Every row comes from one small tree of marks. Brackets hold a mark, then the marks that hang from it, in the order of their numbers. Every link used is in the known rows. Which tree was each row made from?
Known rows
[k_787 [k_142 k_94 [k_697 k_144] k_716]]: [ 18  -6  33 -11  12  54  51  44 -10 -41 -10  -3  -8  15   0 -14  -7   2
  -6  11 -25 -23]
[k_142 k_94 [k_697 [k_773 k_144]] k_716]: [ 25  -3  33  21  20   2   3 -45   0   6  -8  10 -21 -33 -16  45  15 -31
 -33  22 -53 -56]
[k_773 k_144 k_697]: [-12  19   9  15  21 -56  27  36  10 -10   1  -3 -27 -31  -9  31 -17  24
  27  11  28  10]
[k_716 [k_142 k_94 [k_697 k_773]]]: [  7  10  14 -52  -2 -16   4 -21   1  21   4  19   0  -4  -1   8  30  30
  -2  10  -8 -10]
[k_144 [k_773 k_697]]: [ -5  14  -6  13   3 -16   5  18  20 -17  48  -8  -5 -13  20  13 -20   5
  30 -57  12  17]
[k_787 [k_142 k_94 [k_697 k_144 k_773]]]: [  9  -8  22 -61  24  40  56   0  -1 -34 -26  13 -10  27  -9 -44   2   1
  21   8   7   7]
[k_144 [k_697 k_142] k_773]: [-48  10 -37  -3 -26 -10 -40 -29  13 -23  14 -15  37  13  31 -18 -14  16
  25 -43  47  16]
[k_144 [k_697 k_773]]: [-28  12 -22  -5 -27   1 -32 -55   4 -22   5 -11  12  16  20 -26 -11 -15
  36  34  25  23]
[k_787 [k_142 k_94 [k_697 k_144 k_773] k_716]]: [ 19 -12  33  -8  19  51  35   1  -7 -41 -19   2   3  21  -5 -22   3  -7
  -9  10 -19 -14]
[k_773 k_697]: [ -5  20  -3  14  -5 -31  19  48   3 -15  25  -6 -27 -14   6   3 -20  17
  29  16  14  19]
[k_716 k_142]: [ -7   7 -12 -27 -19 -40 -13  30   0  28   2 -10  17   6   3  -2  13  60
  28   9  27  36]
[k_565 [k_142 k_94 [k_697 [k_144 k_773]] k_716]]: [ 20  -1   4  35  -1  50   3   4   3  30  22   3   0  -9   0  18   0 -85
 -21 -38 -28 -29]
[k_565 [k_142 k_716]]: [ 13  -2 -15  67 -29 -20 -36  10  -1  40  22 -22  -2 -17  -3  -1  -7 -43
   9  21  16  13]
[k_565 [k_142 [k_697 k_144]]]: [  4  18 -19  44 -12  17  28  31  -8  45  -4  -8 -22  -1  -8 -20  -7 -52
  20  11  28  16]
[k_142 k_94 k_716]: [ 20 -16   4 -24 -15  10 -20  13  -1  -1  17   5  -9  -3   8  26  -7 -10
 -16  14 -41 -17]
[k_142 k_697]: [  9  16  -4  30 -16  -2  28  23 -10  12  10  -8 -35 -15   4  -2  -6   2
  23  26 -12 -15]
[k_565 [k_142 k_94 [k_697 k_144] k_716]]: [ 16   5   4  33  -8  39  11  23  -8  33   8   2 -19  -9  -8  10   0 -73
 -24  14 -24 -26]
[k_787 k_142]: [  4  -9  -2 -32 -10 -18  23  30   0 -28  -3 -15  -2  11   5 -50 -13  42
  54  11  44  34]
[k_716 [k_142 k_697]]: [ -2  23   5   9 -17 -28  13  29  -8  28   8 -14   0 -10   4   3  15  53
  15  17  11  -1]

Which tree is each row?
[-15   7   0  60   0 -42 -12  50  -3 -19  12 -11  -2 -18   0   2 -15  46
 -14  11  19   9] => [k_773 [k_697 [k_142 k_716]]]
[ 18   6  26  89  19 -16  -5 -40  -5  13 -12 -19 -14 -31 -14  31  12 -21
 -19  26 -28 -30] => [k_142 [k_697 [k_773 k_144]] k_716]
[-40   3 -30 -59 -22   4 -38 -33  19 -30  19  11  31  10  32  -2 -11   6
  15 -45  24  -3] => [k_144 [k_697 [k_142 k_94]] k_773]
[ 19  -7  18  12  15  60  17 -19 -13   1 -10   8 -10  11  -6  16   6 -44
 -34  11 -61 -22] => [k_142 k_94 [k_697 k_144 k_773] k_716]
[ -4 -29  -2 -18  25 -46 -42 -53   4  10 -42  17  16  -6 -24  18  12  17
 -34   1   4   2] => [k_697 [k_142 k_94 k_716] [k_773 k_144]]
[-16 -19 -24  -9  19 -72 -24 -45   3  21 -51   8  13  -3 -26 -19   9  43
   8   2  56  43] => [k_697 k_142 [k_773 k_144]]
[-33   0 -18 -13 -22  13 -55 -36  11 -33  28  -3  42   6  31  13  -9  -7
 -13 -39   1 -22] => [k_144 [k_697 [k_142 k_94 k_716]] k_773]
[ 29  -1  23  18   1  22  -5 -39  -4   1  13  10 -22 -15   2  22  10 -35
 -32  25 -62 -48] => [k_142 k_94 [k_697 k_773] k_716]
[-11 -33 -19 -28  20  21 -26 -24  -9   3 -44  15  24  36 -19 -17   0   5
 -35 -10  -4  39] => [k_697 [k_142 k_94 k_716] k_144 k_773]
[-21   6 -17  12   8 -41  -7  21  15 -16  27  -4   7 -10   7  -5 -17  33
  15 -64  37  23] => [k_144 [k_773 [k_697 k_142]]]
[ 20  -2   6  34   3  38   0 -22  -2  33  -1   9  -9  -4 -13   3   9 -84
 -25  14 -21 -16] => [k_565 [k_142 k_94 [k_697 k_144 k_773] k_716]]
[ -2  15   5 -57   3  16  36  41  -8  23 -11   9   0  16  -2  14  17  33
  -6   4 -11   0] => [k_716 [k_142 k_94 [k_697 k_144]]]
[ -2   9  10 -57  12  18  21  -3  -3  25 -19  16   7  24  -8   2  25  21
  -7   4  -9  11] => [k_716 [k_142 k_94 [k_697 k_144 k_773]]]
[ 27  -3  38  -6  -4  20  30  28  -5 -42  11  -1 -15 -10   8  -4   2   8
  -3  21 -24 -47] => [k_787 [k_142 k_94 k_697 k_716]]
[-27 -19 -42 -13  13   5  -4  18  -1  12 -28  -8  32  36  -3 -24 -13  27
  14 -73  43  63] => [k_697 k_142 [k_144 k_773]]
[  2 -31 -11 -21   0 -22 -47 -41  -1   3 -15  14  16   7  -9 -10   5  14
 -29   4  -4  11] => [k_697 [k_142 k_94 k_716] k_773]
